Each row was made from one small tree. The marks that hang from a mark follow it in brackets, in alphabetical order. Every link used is in the known rows. Write each row's tree.
Known rows:
Y[M[X[E G[Z]]]]: [ -3 -17  34  -2  15   5   9 -13 -20   2 -31  -7  -6 -46 -30  11   0]
M[H X[E[Q Z] G]]: [-22  -1  -2  18  25  -7   8   2 -16  -2  28   6  18  -2  10  10  13]
E[X[G]]: [  7 -17  27  13   0  11 -20  12  30   4   9 -16  -5 -13 -31  17   5]
M[H X[E[Q]]]: [ -8  -8 -14  40  13  -4   3   0  16  14  21  19 -11  32  10  -4  -1]
Q[E[X]]: [ 12 -19 -16 -15   9  34  -6  11  29  -7  20  11 -18   7  -7  21  18]
M[H X]: [ 32   1   0  50  11   4 -22  14  24  10  -1  -3 -20  37   0 -24 -25]
E[Q X Z[G]]: [-16   6   3 -30 -39  -4   5 -28   7  -6  12   0  -3   0   3  34  23]
Y[M[X[E G]]]: [ -5  -5  42  22  24  -5  -5   5   3   1  -9   7  -5 -37 -40   2   4]
Q[E[Z[G]] M[H X]]: [ 24  40 -22 -20  -4   6   0   9 -12  -3  16   2  -4  15  42  -7 -20]
M[H X[E[Z] G]]: [ -5   5   2  24  36  -4 -10  21 -24  -9  11   8   7   3   6 -19   3]
Q[E[Z] M[H X[G]]]: [ 22  19 -17  -8  30  14   3  23 -10   2  25 -12  12  -3  18   2 -10]
E[Q[M[H]] Z]: [  6  21 -23 -16 -32  -4   6 -18  12   8   2  15   8  48  26   9   1]
X[M]: [  7 -10  12  -5 -26 -11 -17 -14  29   6 -42 -11 -16   9 -24 -24  -3]
Y[M[H X[E[Q] G]]]: [-15  -5  17  28  16 -10  11   0   3   0  17  18  17 -20 -17  15   7]
M[H]: [ 31   1  -5  26 -12   5 -27   6  26  -8  -9   3   0  50  12 -21  -6]
X[E G[Z] M[H]]: [ -8 -22  -7 -11 -10  -3   3  -1 -23  -8 -39 -15  12 -11   0 -29  -9]
Q[E[X[G M]]]: [ -6 -26   0 -24   7  11  -3  20  20  -2   9 -17   3 -40 -33  14  12]
M[X[E[Q Z[G]]]]: [-27  12  10 -12  -8 -14  10 -29 -13   2   4   3  -3  -4  12  17  13]
X[E[Q Z] G M[H]]: [-37  -3 -11 -22  -9 -23  12  -8 -20 -11  -7   6  34  -9   3  -9  24]
M[H X[E G]]: [  5  -4  11  49  32   0 -15  29   3   2  17  -3  -2   4  -2 -21 -12]
Y[M[H X[E[Z] G]]]: [ -8  14  15  13  32 -10  -1  13 -30 -20  -3  26   7 -18 -15 -15  12]

Which tree is each row?
[  4 -34 -26 -26   0  19  13  16  -8 -11  -2 -21  13 -26  -6   7  -5]	Q[E[X[G[Z] M[H]]]]
[-10  15  18  -2  22  -4  -2   9 -14  15   2   0 -13 -20  -8   1  -4]	Q[M[X[E[Z] G]]]
[ 34  14 -31  -9  -9  23  -4  16  25  -3  11  13  -1  43  29  -8  -9]	Q[E M[H]]
[-13 -34  -8 -10 -25  -4  19 -12   5   9  -8 -27  14 -21 -12  19  -7]	E[Q X[G[Z] M[H]]]
[ 31 -17  10  31  11  10  -7   3  -3   8  -8 -40   7   2   2  -3 -31]	M[H X[G[Z]]]
[  5 -10  15  13  15   3   8   2 -25  -9 -20   4   5 -25 -11  -6  -9]	Y[M[H X[E G[Z]]]]
[ -6  16  10 -34 -45  -9   0 -40   3  -8 -12 -14  18   9  19  24  23]	E[Q Z[G]]
[-34 -35  10 -35 -23  -9  24 -32  -8  12 -34 -25  20 -36 -12  18  11]	X[E[Q] G[Z] M]
[-12   5 -17 -57 -20   0   3  -3  -9 -21  -9   2  -7 -27  -3   4  19]	Q[E[X[M] Z[G]]]
[-17   0 -24  14  15  -9  11  -9 -11   2  18  29  -4  28  15  -5  14]	M[H X[E[Q Z]]]
[ -7 -25  19   8  -9   6  -2  -5  35  12  27 -14   8 -17 -26  45  15]	E[Q X[G]]
[ 11  32 -35 -42 -20  16   3  18  -7 -21  25  18  -7  16  36   5   2]	Q[E[X Z[G]] M[H]]
[ 30   9  13  39   3  -3 -16   3  19  -1 -14  20 -18  18 -20 -18 -15]	Y[M[H X]]
[  8  -3   1  20   9   9   8  11 -17  19  -4 -11 -12  -4  12  -8 -33]	Q[M[H X[E G[Z]]]]
[-11  -2  20   6  31  -1  -8   8 -17  -1   2  -5  -4 -22 -12  -2  14]	M[X[E[Z] G]]
[  6  39  -5   0 -29 -17   8 -16   1  15  11  -5  -5  23  32   5 -22]	E[Q[M[H X]] Z[G]]
[ -4 -25  18 -16  -6  16  -2 -12 -12  -5 -28 -22   8 -14  -2   7  10]	X[E G[Z]]
[-20  -4 -27 -15 -20 -15  10  -9   6   0   0  18  -6  16  -9  -2  13]	E[Q X[M[H]] Z]
[ -4  34   8   0  -4 -15  -2  -3 -34 -27 -15  34  -7  -2   6 -26   4]	Y[M[H X[E[Z[G]]]]]
[ 26   5  -6   0  13  19  -1   7  30  25  13  -4 -26   8  -1   9 -16]	Q[E M[X]]
[ 16  11  -6  33  -8  -6   5  -4  36  35  18   2 -17  35   9   5 -29]	E[Q[M[H X]]]
[-18  25 -12 -27 -29 -28  -4  -5 -29 -29 -35  13   7  11  20 -49   8]	X[E[Z[G]] M[H]]
